Every row comes from one small tree of marks. Brackets hold a mark, then the marks that hang from it, in alphabetical order. Every link used is in the known rows. Which tree was each row made from?
Known rows:
(vapam megovo zufuv): [ -9   5   8   5   6   7  10  -1   4 -13 -14  -2   0  -6   1  -8   4  -3
 -12 -11  -4  -3   3 -12 -13 -14   9  -7   3   4   3   2   5  10  -4  -4
  -8 -10   1]
(dile (vapam megovo zufuv)): [-10   6   6  -7  20   5   9   7  -1  -6  -8  -1   0  -5   3  -7   6   7
 -15   0  -4 -19   0  -2 -11 -15   4  -6   1   5  -2  -8   3  15 -18  -6
  -4 -15  -3]
(zufuv mizaz (vapam megovo)): [ -2   9  -1   8  -1 -12   2  31  -1 -14 -10  -5   4  -1  -2  -9 -13  -3
  -8  -1  -4   3  -5  -3 -10  -7  14   5  -6   4   3   4   6  14  18  -5
  -3   5  -2]
(balon (fatuk (nudim divin (gelim (vapam megovo))))): [  6  -3  -3   4  -5   9  -5 -11  12   1   1  -4   9 -16  -4  14  10 -18
  12  -3  -7   6   4  -6  -2   7   7   0   0   0  -6  -2  -1   1  -2   5
  -2   9   1]
(nudim divin (zufuv mizaz (vapam megovo))): [-11   8  -1   0   7  -9   0   2  -6   3  -9   6   1  18  18  -1 -10  -9
  -9   6   0   1  -5   8  -7  -4 -19  14  -5   3   6  15  -3   8  -3  12
  -1  -7  -3]
(nudim divin gelim (zufuv mizaz (vapam megovo))): [-10   4  -7  -3   6  -8  -3 -11  -4   6 -16   9  -1  14  14   2 -15 -12
  -9   8  -1  -4  -1  15   0  -9 -29  21  -2   5   3  14  -8   7 -16   6
   2   5  -3]
(gelim (nudim divin (zufuv mizaz)) vapam): [-11   1  -4  -5  10  -2  -2  11  -7   7  14  -9   8  -7  -1  12   6  -2
  -7  12   5   4  -7  -6   9  12   1  -2  -6  -7  10   5  -5   4   3  19
   8  -6   1]
(fatuk balon (nudim divin (zufuv mizaz))): [ 11   4   4  -6 -14  -5   0 -28  10  15  -2  12  -5   1  15   4  -8  24
  17   9  -1   6   6   0  12   0 -19   8  -3  -1   4   4   4 -15  -7  -4
   7  -3  -5]
(zufuv mizaz vapam): [  3   6   0   6  -4 -13   0  36  -8 -12  -3  -2   1   3  -2  -9 -13   2
   1   0   3   3  -8  -7 -14   3  12   4  -7   2  -3   2   4   6  16  -3
  -3   1  -1]
(balon (fatuk nudim)): [ 10  -3   2   6 -13  10  -2   1   7  -5  11  -1   4 -13  -4   3  13 -10
  13 -10  -3   8   0 -11 -11  10  24 -10   1   0 -10  -7   5  -6   9   0
  -5   0   1]
(gelim (nudim zufuv) vapam): [-11  -3  -1  -1  13   2  -1  14 -10  -1  19 -13  10 -10 -14   5  16  -3
  -9   3   2   4  -5  -5  11   8  19 -16  -2  -8   7  -3  -3   4   9  11
   5   2   6]
(balon (fatuk (nudim gelim))): [ 11  -6  -1   4 -14  10  -4  -8   7  -4   6   0   2 -15  -6   4   9 -10
  15  -8  -3   5   3  -7  -6   8  18  -6   3   1 -11  -9   2  -7   2  -4
  -4   7   1]
(gelim nudim): [ -1   2   1   2  -9   7   3  22  -2  -9  17  -9   1 -18 -12   2   9   3
   4  -5   4   7  -1  -9  -5   4  31 -13   1  -6  -1  -9   0   0   3   0
   0   1   2]
(vapam (zufuv mizaz)): [  1   2   7  -1   0  -1   7  10  -2  -8  -8   1  -3  -1   5 -10  -5  10
  -7  -3   6  -3  -4 -18 -17  -1   4  -3  -1   3  -1   1   5   1   3  -1
  -5 -21  -1]
(divin (nudim zufuv)): [ -4  -2   1   6   4   2   0   6  -6   4  13  -6  -3  20   6  -4   6   6
 -12  -3   4  -1  -3  17   5  -6  -4  -6   5  -2   1   1   0  -2  15  10
  -2 -14   1]
(divin nudim): [  5   0   2   8  -5   3   2  20   0  -3  11 -10  -4   9  -1  -1   3   6
  -5  -5   3   2  -1   9  -1  -5   7  -7   3  -3  -3  -4   2   0  18   5
  -3 -11   1]
(nudim divin (gelim (vapam (zufuv mizaz)))): [ -4  -3  -2  -7   7  -3   0  -4   2   2  -9   0   2  -5   4  11  -8  -3
   3   8   3  -2   0  -6  -4   5 -18  10  -2   0  -1   6  -7   4 -15   7
   1  -5   2]
(fatuk (nudim gelim (zufuv mizaz vapam))): [  5  -1  -2   0  -1  -7  -5  -8  -4   4 -10   7  -5   8  -3   0  -9   8
   3   5   1   1   2  -2   6  -4  -7  10   0   2  -1  -4   3  -7   9  -9
   2  11  -2]
(balon (fatuk (nudim divin gelim (zufuv vapam)))): [  8  -2  -2   4  -6   7  -5 -17   0   5   0   6   4   1   6   9   5 -21
  15  -2  -2   2   2  -1  -5  10 -12   4   1   3  -9   1  -2  -6  -5   2
  -3   9  -1]
(mizaz (zufuv vapam)): [  2   1   0   5  12  -6   9  24 -19 -14   3  -8   3  19  -5 -10  -2  -4
  13 -13   0   6  -4  -6   0  15   7  -2  -6   0  -3  -1   0  12   6  -7
   0   1   2]
(divin (nudim gelim (zufuv (vapam megovo)))): [ -2  -1  -5   9   6  -1  -2   0  -6   2  -3  -4  -2  20   0  -3  -3  -4
 -13  -1  -1  -7   2  22  12 -15 -17   3   5   2   2   3  -3   8  11   1
  -2   8   0]
(divin (nudim gelim zufuv)): [ -2  -7  -3   2   3   2  -4  -4  -5   6   6  -3  -6  18   2  -2   2   5
 -11  -1   3  -5   1  20  10  -9 -10  -1   7  -1   0  -1  -3  -3   5   5
  -1  -5   1]
(gelim vapam): [ -9  -5   1   2   8  -4   1  23   0  -8  11 -10   8  -9 -13   2   9  -3
  -3  -3  -2   8  -5  -5  -3   9  25 -11  -3  -6  -1  -3  -1   5  11   7
  -1  -2   9]
(megovo (vapam zufuv)): [ -7  -4   8  -5   8   4   3  10   9  -7   1   8  -7   3  -7 -11   8 -12
 -14 -10   3  -9  -4  -5 -27   7  12 -10   3   1   3  -2   2 -10  -6  -1
  -8  -6   5]
(gelim (nudim zufuv)): [ -9   0   1  -1  -1   6   2   8  -8  -2  17  -3   0  -6  -6  -1  11   1
  -5  -3   5   3  -2  -2   0   1  20 -12   2  -5   2  -5  -2  -2   0   6
   2  -2   2]
(megovo vapam): [-10  -6   3  -5   1   1  -2  19  13  -6  12   6  -7  -1 -12 -10   8 -14
 -11  -9   0  -1  -5   7 -24  11  28  -9   2  -2   2  -4   0 -11  -2   5
  -5   0   7]

Write each row's tree:
[ -6  -3  -5  -2   3 -11  -5   1 -11   0  -6   8  -2  11   2  -9 -11  -2
  -6   3   2  -6  -4   9   0  -3  -7  10   0   4  -1   4  -3   2  -4  -2
   0   6   1]  (nudim gelim (zufuv mizaz vapam))
[ 13  -5   0   2  -2  10  -2 -16   6   2  -3  -2   6 -13   0  14   8 -15
  16  -2  -1   2   3 -15  -5  11  -6  -2   0   2  -8  -1   0  -3  -3   2
  -3   2   1]  (balon (fatuk (nudim divin (gelim (vapam zufuv)))))
[ -6   7   0   2   0   4   2   7 -14   1   8  -3   2   3   4   8   4  -9
   4   2   5   4  -2  -1  -4   6  -5  -1  -2  -4   1   3  -6   1  -5   8
   1   2   0]  (gelim (nudim divin (zufuv vapam)))
[  6  -5   2   4  -6   9  -4  -9   2   0  11   1   3  -4   1   1  15 -13
   7  -9  -2   5  -1  -7  -5   8  14  -8   3   1  -7  -5   3  -8   6   3
  -4  -2   1]  (balon (fatuk (nudim zufuv)))
[ -2   4  -1   7  14  -4   9  21 -15 -16  -2  -9   4  16  -7 -11  -2  -9
   6 -14  -5   7  -2  -2   3   6   8  -1  -5   1   2   2   1  18   6  -8
  -1   4   0]  (mizaz (zufuv (vapam megovo)))
[ 18   1   2  -4 -22   0   0 -28  17   9  -7   7  -5 -11   2  12  -8  18
  31   6  -4   8  14  -1  11   1 -15   8   0  -3  -5  -3   0 -13 -17 -14
   5  13  -2]  (fatuk balon (nudim divin gelim))
[ -8   6   4  -9  18   0   8  11   1  -4 -11  -1   0  -5   6  -9  -1  11
 -20   4  -2 -21  -3  -4  -9 -16   4  -2  -2   7   1  -6   5  15 -13  -6
  -2 -18  -6]  (dile (vapam megovo (zufuv mizaz)))
[ 17   1   3  -4  -9  -1   3 -31  13   9 -11   3   0 -14   0  15  -7  16
  27   9  -4   3  13 -10  16   2 -24   5  -3  -2  -1   1   1  -8 -14 -13
   5  11   0]  (fatuk balon (nudim divin (gelim (vapam zufuv))))
[ 12   2   0  -2 -11  -2   0 -26  20   8  -8   1   2 -17  -4  15  -6  12
  23   8 -10   8  14  -1  21  -1 -13   7  -2  -3   2   0   1  -5 -11 -11
   7  19   0]  (fatuk balon (nudim divin (gelim (vapam megovo))))
[-13  -7  -4  -9   2   1  -2 -25  -2   9  -1  12  -5  11  12   5  -1  -6
   1   3   2  -1   1  17  -3   0 -20  10   4  -1  -3   7 -12  -5 -28  13
   1  -8   3]  (nudim divin gelim zufuv)
[ -3   6  -1   2   0  -2   0  18 -14  -3   8  -3   2  -1  -4  -5   0   1
  -6   2   6   1  -6  -5   0   3  10  -5  -3  -2   4  -1   1   3  11   1
   3   3  -2]  (gelim (nudim (zufuv mizaz vapam)))
[  0   2  -6   6   4  -6  -4   4  -6   3  -6  -2  -3  20   4  -5 -10   2
 -16   3   0  -8  -1  20  13 -16 -17   8   3   3   5   6   0   8  16   0
   1   4  -3]  (divin (nudim gelim (zufuv mizaz (vapam megovo))))
[ -2  -7  -6   1   9  -5  -7   4  -4   9   6  -7  -1  15   0   0  -3   6
 -18   6   4  -6  -4  17  20  -5 -12   2   2  -2   5   3  -2   3  16   9
   4  -5   1]  (divin (nudim (gelim vapam) (zufuv mizaz)))
[ -8  -5  -3   0   6  -5  -2  -6 -12  -2  -5   7  -2  11  -2  -6  -3  -7
  -2  -2   0  -4   0  11   0  -2  -7   3   3   2  -4   3  -6   1  -8  -3
  -2  11   5]  (nudim gelim (zufuv vapam))
[ 12   4   6   4 -10  -6   2 -18   2   5  -3   6  -1   3   0  -3  -3  16
  19   1  -5   4   7  -2  14   0  -9  -1  -2   0   1  -1   6 -11   6 -17
   3  14   0]  (fatuk balon (nudim (zufuv vapam)))
[ 18  -1   3  -2 -22  -1   0 -21  16   3  -3   5  -5 -16  -9   3  -5  24
  25   1  -6   5  13  -2  15  -3   2   0   2  -2  -4  -8   5 -13  -6 -22
   4  18   0]  (fatuk balon (nudim gelim))
[ -6   6   6   2   4   1   7   6   6 -10 -17  -1   0  -5   4 -11  -5   4
 -18  -4  -1  -4  -1 -16 -13 -14   7  -1   0   6   6   5   7  10   3  -3
  -5 -15  -3]  (vapam megovo (zufuv mizaz))
[ -5  -3   6  -7   5   0   1  14  11  -6  -1   9  -8   3  -4 -15   1  -7
 -17  -6   5  -9  -7  -7 -26   7  12  -4   1   2   6   1   4  -9  -2   1
  -6 -11   2]  (megovo (vapam (zufuv mizaz)))
[-8 10 -3  1  2  0  0 10 -8  1  3 -4  3  1  6  4 -3 -7 -6  6  3  3 -4 -1
  0 -3 -6  4 -4 -2  8  7 -3  7  0  8  3  1 -5]  (gelim (nudim divin (zufuv mizaz (vapam megovo))))
[  6  -5  -2  -1  -7  10  -5 -25   4   7   3   6   1  -3   7   9   9 -16
  12  -3  -1   4   2  -1  -4   9  -4   1   3   2  -9  -2  -2  -8  -8   5
  -2   0  -1]  (balon (fatuk (nudim divin gelim zufuv)))
[ -6  -4  -7   2  11  -5  -6   1   0   7   2  -9   1  13  -1   0  -3   3
 -24   5   0  -6  -3  19  21 -11  -8   2   3  -1   9   5  -1   8  16   9
   3  -1  -1]  (divin (nudim (gelim (vapam megovo)) (zufuv mizaz)))
[  6  -9  -1   2  -8  10  -6 -19   4   3   6   5   2  -7  -2   1  12 -12
   8  -7  -2   1   1  -2  -1   7   9  -6   5   3  -8  -5   1  -8  -1   0
  -3   4   1]  (balon (fatuk (nudim gelim zufuv)))
[ 17   2   0  -2 -12 -10  -3 -24   5   8 -10  10  -4  -1   0  -3 -14  22
  17   7  -4   0   8   1  22  -4 -18   8  -2   2   1   0   5 -10   0 -21
   7  18  -4]  (fatuk balon (nudim gelim (zufuv mizaz vapam)))
[ -2   3   6 -11  15  -1   7  15  -5  -3  -5   2  -2  -2   7  -9  -2  14
 -10   6   4 -20  -5  -6 -13  -6   0  -3  -2   5  -4  -9   3   7 -14  -4
  -2 -23  -4]  (dile (vapam (zufuv mizaz)))
[ -8  -1  -3  -5   9  -2   1  -6   6   1 -16  -2   4  -8   3  10  -8  -7
  -4   8  -2  -2   3  -3  -1  -3 -17  11  -2   1   3   9  -6  10 -16   6
   1  -3   2]  (nudim divin (gelim (vapam megovo (zufuv mizaz))))
[ -8   5  -2  -6  -3   3   0   5  -7   5  12   0  -2  -1   7   6   2   2
  -4   6   8   5  -5  -2  -3   5   2   1  -2  -5   5   3  -4  -3  -7  13
   5 -10  -3]  (gelim (nudim divin (zufuv mizaz)))
[ 12  -3   1  -6 -15  -6  -4 -30  11  11  -5  11  -7  -4   1  -3 -10  27
  12   7  -4   2   8   3  21  -4  -9   6   1   0   3  -2   5 -14  -5 -16
   8  11  -3]  (fatuk balon (nudim gelim (zufuv mizaz)))
[  0  -4  -5   7   5   0  -2  13   5   0   4 -15   2   0 -11   5   1   0
 -11  -1  -3  -1   2  15  14  -9   3  -3   4  -3   2  -1  -2   9  16   3
   0   6   3]  (divin (nudim (gelim (vapam megovo))))
[ -8   1  -1  -3  -3   3   0  11  -7   0  14  -2  -1  -5  -3  -4   4   8
 -10   1   7   3  -6  -4   3   3  18  -8   0  -4   5  -3   0  -2   5   5
   4  -6  -1]  (gelim (nudim (zufuv mizaz)))
[ 12  -3  -2   2 -14  10  -4 -13   9   1   4   3   3 -13   1  12   7 -14
  19  -4  -2   6   3  -5  -9  10   5   0   2   1 -12  -4  -1  -7  -5   3
  -3   3  -1]  (balon (fatuk (nudim divin gelim)))
